What can hang from each mark:
Z: C M W
D: C J W Z
F: W Z
C: Z
M: T W
T: D Z
W: C T

Every row comes from one small tree of marks. Brackets hold a mark, then the marks that hang from it, in alphabetical order. Every link used is in the known rows. Which tree was each row made from?
Known rows:
(Z C (M (W T))): 5.1  2.1  25.2  24.9  -4.6  2.5  20.6  7.5  -7.7  -26.4  2.7  -5.2  7.9  21.3  -1.9  -7.9  6.4  -13.7  -9.0  24.6  46.4  -9.8  -6.8
(Z M (W (T (D C J)))): -6.3  -33.4  -3.0  17.3  13.0  -14.2  7.1  32.7  -16.4  -20.5  -39.0  -4.0  -11.6  20.8  -10.3  6.4  -6.6  3.6  -8.4  21.6  9.7  10.1  -17.2
(F (W T)): -3.5  13.2  -5.8  6.1  -2.0  0.3  -2.7  16.2  -17.8  12.9  -4.4  -16.1  15.2  7.4  -4.8  -21.5  18.4  -13.1  -5.9  0.7  55.4  -18.6  -10.3
(M T): 13.4  -0.5  -1.2  14.9  13.1  -1.8  16.3  6.4  -0.6  9.1  3.4  0.1  14.3  6.2  -4.5  2.4  9.4  -23.9  -4.6  -9.5  40.3  -12.4  -6.8
(M (W T)): 3.7  6.2  32.4  13.1  -0.8  -1.0  12.2  -1.6  -22.9  -9.9  1.4  -10.5  11.9  16.6  -6.4  -18.5  12.3  -12.3  -17.4  -3.3  43.4  -28.8  -2.7
(C (Z W)): -2.0  -6.9  -10.6  3.6  19.7  19.4  11.8  -14.3  35.5  3.3  -8.7  -4.6  -5.8  1.7  -7.4  14.8  9.0  -18.0  3.4  10.0  29.5  2.0  14.0
(W T): 4.9  -3.9  1.4  24.2  2.9  -1.7  9.1  0.8  -16.7  5.8  0.9  -4.5  11.0  13.2  -5.6  -17.6  16.4  -13.7  -5.1  -1.9  38.8  -19.2  -10.6
(W (T (Z C))): 5.3  -1.0  2.1  23.1  -6.7  -1.9  3.2  -14.3  -3.3  -3.4  0.9  7.1  -3.8  -0.7  1.9  0.6  14.8  -14.2  -5.4  29.3  32.9  -22.2  -8.1
(T (D J) (Z M (W C))): -8.9  -37.1  0.9  23.4  16.2  -9.4  7.1  10.9  16.7  -21.3  -23.0  8.5  -27.5  -0.3  -8.8  19.3  6.3  35.1  5.8  26.0  13.9  10.0  -22.0
(D J): 2.5  -14.5  -1.1  11.4  18.6  3.0  7.3  -9.6  3.3  -4.0  -4.0  4.7  0.1  14.0  -9.9  -1.9  25.2  -10.7  -3.7  -2.2  27.0  -8.2  -30.1
(T (Z (M W))): -4.0  -0.2  23.8  25.9  9.3  2.8  17.4  -24.4  7.2  -27.0  14.6  11.0  -3.1  0.7  -5.8  0.9  11.7  -25.9  -7.2  2.5  31.1  -5.4  -3.4
(C Z): 0.6  -6.1  -5.5  16.7  17.7  18.0  11.4  -19.8  27.0  13.8  -0.2  0.6  1.0  2.1  -5.3  -0.4  7.4  -13.9  -3.5  -3.1  28.3  2.5  -9.1
(F W (Z M)): -14.5  11.5  -10.7  12.6  6.1  -10.5  1.9  10.8  34.1  -14.9  10.4  1.9  11.9  2.5  -5.2  -11.6  19.4  -21.2  9.0  -2.2  37.3  7.2  -15.8
(W C (T D Z)): -0.3  -18.2  10.6  33.9  -3.8  -19.1  3.6  13.8  -15.7  8.7  -12.5  3.3  -8.5  -3.2  3.3  -9.2  -1.7  35.5  -10.7  10.9  25.1  -18.4  -20.3
(M (T D (Z C)) W): 9.3  8.5  31.1  2.7  -5.4  5.2  11.5  21.1  1.9  -15.4  -4.1  10.0  -2.2  -6.3  5.6  32.3  -3.0  -11.0  -25.8  18.5  28.0  -17.2  7.4
(C (Z M (W T))): -2.6  -17.4  -7.0  23.2  6.9  17.6  19.2  -5.9  15.8  1.8  -18.7  -12.5  -6.8  5.7  -11.9  -0.6  10.7  -11.6  12.3  17.4  36.6  15.2  4.6
(T D Z): -5.9  -5.0  -2.5  23.9  2.4  0.4  0.1  12.2  3.1  -3.6  4.6  14.4  -6.4  -8.8  -3.2  11.5  10.5  -8.4  -14.9  0.1  18.2  -11.9  -4.7
(T (D W) Z): -4.4  3.8  6.1  15.6  -3.2  4.8  -6.8  8.8  1.0  -6.6  20.6  21.2  -12.8  -12.2  -3.9  17.8  6.1  -6.2  -12.4  3.4  -5.7  -11.3  9.5
(D C J (W T)): 6.9  -13.4  14.9  4.7  15.3  -16.5  -2.4  -18.7  -22.4  -0.6  -5.7  -0.2  -4.6  17.5  -4.9  -9.0  -1.3  -3.1  -13.6  3.0  -7.1  -11.6  -16.6
(T (D Z)): -2.6  -4.8  -7.6  16.6  4.3  -7.1  1.2  23.7  8.9  -8.9  -17.3  7.1  0.6  5.7  -3.6  10.2  1.8  0.4  -23.1  -4.0  35.7  -7.5  -4.8
(W (T D)): -0.8  -6.2  0.3  26.2  -8.0  0.2  2.3  37.6  -25.9  4.0  -7.4  -3.0  6.6  11.1  -4.8  -10.9  7.2  2.4  -15.4  -0.1  29.7  -16.4  -10.8
(D (C (Z M)) J (W T)): 3.5  -22.9  11.3  15.8  20.8  2.0  9.3  -29.6  1.2  7.3  -19.1  0.9  -15.2  10.5  -10.2  -9.8  -6.1  0.8  -0.9  8.3  -12.3  23.4  -25.6
(M (T (D J)) W): 7.4  -5.2  34.2  -1.1  9.6  6.4  12.0  29.8  -14.7  -10.3  -16.9  -4.0  0.2  10.2  -6.1  11.3  11.8  -0.5  -22.9  -9.6  24.9  -9.9  -20.4

Write each row's tree:
7.1  -19.2  -9.6  6.9  32.6  -3.0  22.7  -8.5  31.4  2.6  -25.9  -3.3  -3.7  3.9  -4.5  23.0  -21.3  -25.8  3.0  11.8  20.4  26.5  11.5 | (D (C (Z (M T) W)))
1.3  -19.9  -10.8  11.9  19.5  -15.5  14.9  44.7  3.8  -16.2  -22.0  2.4  1.3  10.9  -3.6  29.0  -22.8  -15.2  -7.6  11.1  18.1  11.5  12.3 | (Z (M (T (D C))) W)
4.0  -19.6  9.0  13.9  14.5  -27.2  4.5  -24.9  -9.8  -14.9  -24.1  3.8  -9.3  15.2  -9.4  -6.8  -2.5  2.2  -13.4  7.0  1.1  9.9  -24.0 | (D C J (W T) (Z M))
-3.0  -0.2  -0.7  25.3  -6.0  8.3  2.8  17.4  14.5  -23.9  20.4  26.4  -19.0  -6.4  0.2  30.1  3.7  -7.4  -6.1  30.9  -1.4  7.3  7.5 | (T (D W) (Z C M))
0.5  3.6  33.5  14.8  -16.9  4.5  1.0  18.7  -15.6  -19.5  -5.8  3.7  -5.5  1.5  3.9  8.5  2.9  1.4  -26.3  27.4  27.6  -24.3  2.1 | (M (W (T D (Z C))))
4.9  -19.3  34.0  -8.0  26.2  3.6  13.1  5.7  6.1  4.8  -38.3  -5.5  -5.1  5.0  -2.0  18.3  -20.4  2.1  -30.3  -7.5  2.3  8.8  -19.1 | (M (T (D (C Z) J)) W)
12.0  1.2  -4.4  -2.4  5.2  0.1  9.9  -6.0  22.7  -10.6  -4.2  8.6  -5.2  -4.9  4.6  40.0  9.3  -25.2  -0.2  32.9  35.8  -14.9  21.0 | (M (T (Z C W)))
8.1  6.4  7.4  12.1  -4.7  -11.7  1.8  -13.9  -10.3  -1.3  -3.6  -1.3  1.5  5.0  -4.4  -8.3  11.7  -2.4  -14.1  0.9  23.5  -15.3  5.5 | (D (W T) Z)
3.4  -7.2  18.3  13.0  -1.7  1.6  -2.0  -33.1  -18.8  2.5  2.9  8.7  -17.4  -4.1  -9.0  -5.7  29.2  -2.4  -2.3  7.3  1.5  -12.1  -19.7 | (D J (W (T Z)))
2.4  -12.9  -3.7  25.9  8.1  21.2  22.0  29.7  16.9  15.0  -15.0  2.5  -1.5  -3.2  -8.7  10.7  -1.5  -5.7  -2.2  -2.9  23.0  25.4  -12.8 | (C (Z (M (T D))))
7.4  -1.8  11.8  3.3  9.3  -16.5  -2.3  9.9  -5.1  2.3  4.2  19.9  -6.5  -12.0  2.8  27.9  -22.5  -12.2  -21.3  1.0  -17.2  -7.5  12.7 | (M (T (D C W) Z))
0.1  -7.2  -7.9  32.4  -13.8  -7.2  10.3  36.1  -1.9  -18.4  -27.2  3.1  -4.6  13.0  -2.0  3.7  2.4  8.9  -16.6  29.1  41.1  2.7  -14.5 | (W (T (D (Z C M))))
-0.2  -21.9  3.6  11.6  11.1  -27.2  -3.4  13.6  -17.5  -3.8  -51.9  -0.3  -7.5  14.8  -3.8  -3.9  -9.3  14.6  -29.5  2.9  15.4  -7.1  -33.2 | (W (T (D C J Z)))
-5.5  10.3  -8.7  17.2  -10.2  2.8  0.3  2.2  -0.6  -4.7  -4.3  -1.2  -0.6  -4.5  -0.8  -4.2  16.6  -15.1  6.1  34.6  48.9  -1.6  -12.2 | (F (W (T (Z C M))))
-4.6  -14.1  -0.2  19.3  19.5  6.1  5.8  11.6  21.1  -2.7  2.2  11.4  -12.2  1.9  -6.2  14.6  -26.6  -5.1  -11.4  4.0  -18.6  27.3  4.5 | (T (D (C (Z M)) W))
-3.7  -2.1  -13.4  13.0  7.7  -9.6  11.7  7.1  51.4  -42.2  6.5  9.2  1.8  12.3  -2.1  21.4  13.1  -19.9  13.3  33.5  26.5  3.6  8.5 | (F (Z C M W))
-9.1  -21.2  -8.9  14.1  4.9  11.0  5.9  19.7  22.0  -33.6  -19.4  15.3  -25.8  1.9  -7.1  36.8  17.3  -0.5  3.0  44.8  13.0  12.7  -9.2 | (T (D J) (Z C M W))
-8.5  -0.4  0.1  -0.8  -12.9  9.7  -14.4  26.7  -12.4  1.9  -28.0  -0.9  -12.3  -5.2  -1.1  2.9  20.5  10.6  -11.9  31.2  28.6  -9.7  -30.7 | (F (W (T (D J) (Z C))))
0.8  1.8  -2.3  5.4  -4.7  -13.0  2.2  6.0  26.4  -25.2  -4.3  -3.4  5.4  10.9  3.0  9.8  13.6  -6.8  2.4  32.1  30.3  -19.0  11.0 | (F (Z C (W T)))
-0.7  -28.6  39.5  29.2  3.8  -10.8  16.9  26.1  -24.7  -17.0  -26.4  -9.7  -10.1  20.4  -8.1  -16.6  2.2  45.9  -13.2  8.5  28.8  -1.8  -41.8 | (Z (M (W C (T (D J)))))
5.4  -2.8  -7.2  6.9  -2.4  0.6  9.1  11.1  0.3  -14.6  -8.6  -8.6  2.6  17.1  0.9  8.2  10.4  -12.6  -1.6  36.2  42.7  -20.0  15.7 | (Z C (W T))
-4.3  -22.5  -13.2  13.6  34.1  -0.3  15.9  -14.5  38.9  -8.6  -15.6  -0.6  -5.2  9.3  -6.5  16.0  -18.9  -23.4  2.8  16.3  15.2  22.5  10.0 | (D (C (Z M W)))
0.8  -0.6  -0.3  11.1  11.4  -30.6  10.8  14.0  32.5  -0.2  -3.4  -6.6  13.3  1.4  1.0  -8.8  2.8  12.9  10.6  -2.3  42.8  3.6  -24.8 | (F (W C) (Z (M T)))
10.9  -20.0  38.7  5.9  14.2  -10.3  14.9  25.8  -9.7  -5.5  -24.3  -5.6  -3.1  12.7  -0.7  7.0  -1.5  36.4  -21.8  -5.4  26.5  -14.6  -29.2 | (M (T (D J)) (W C))
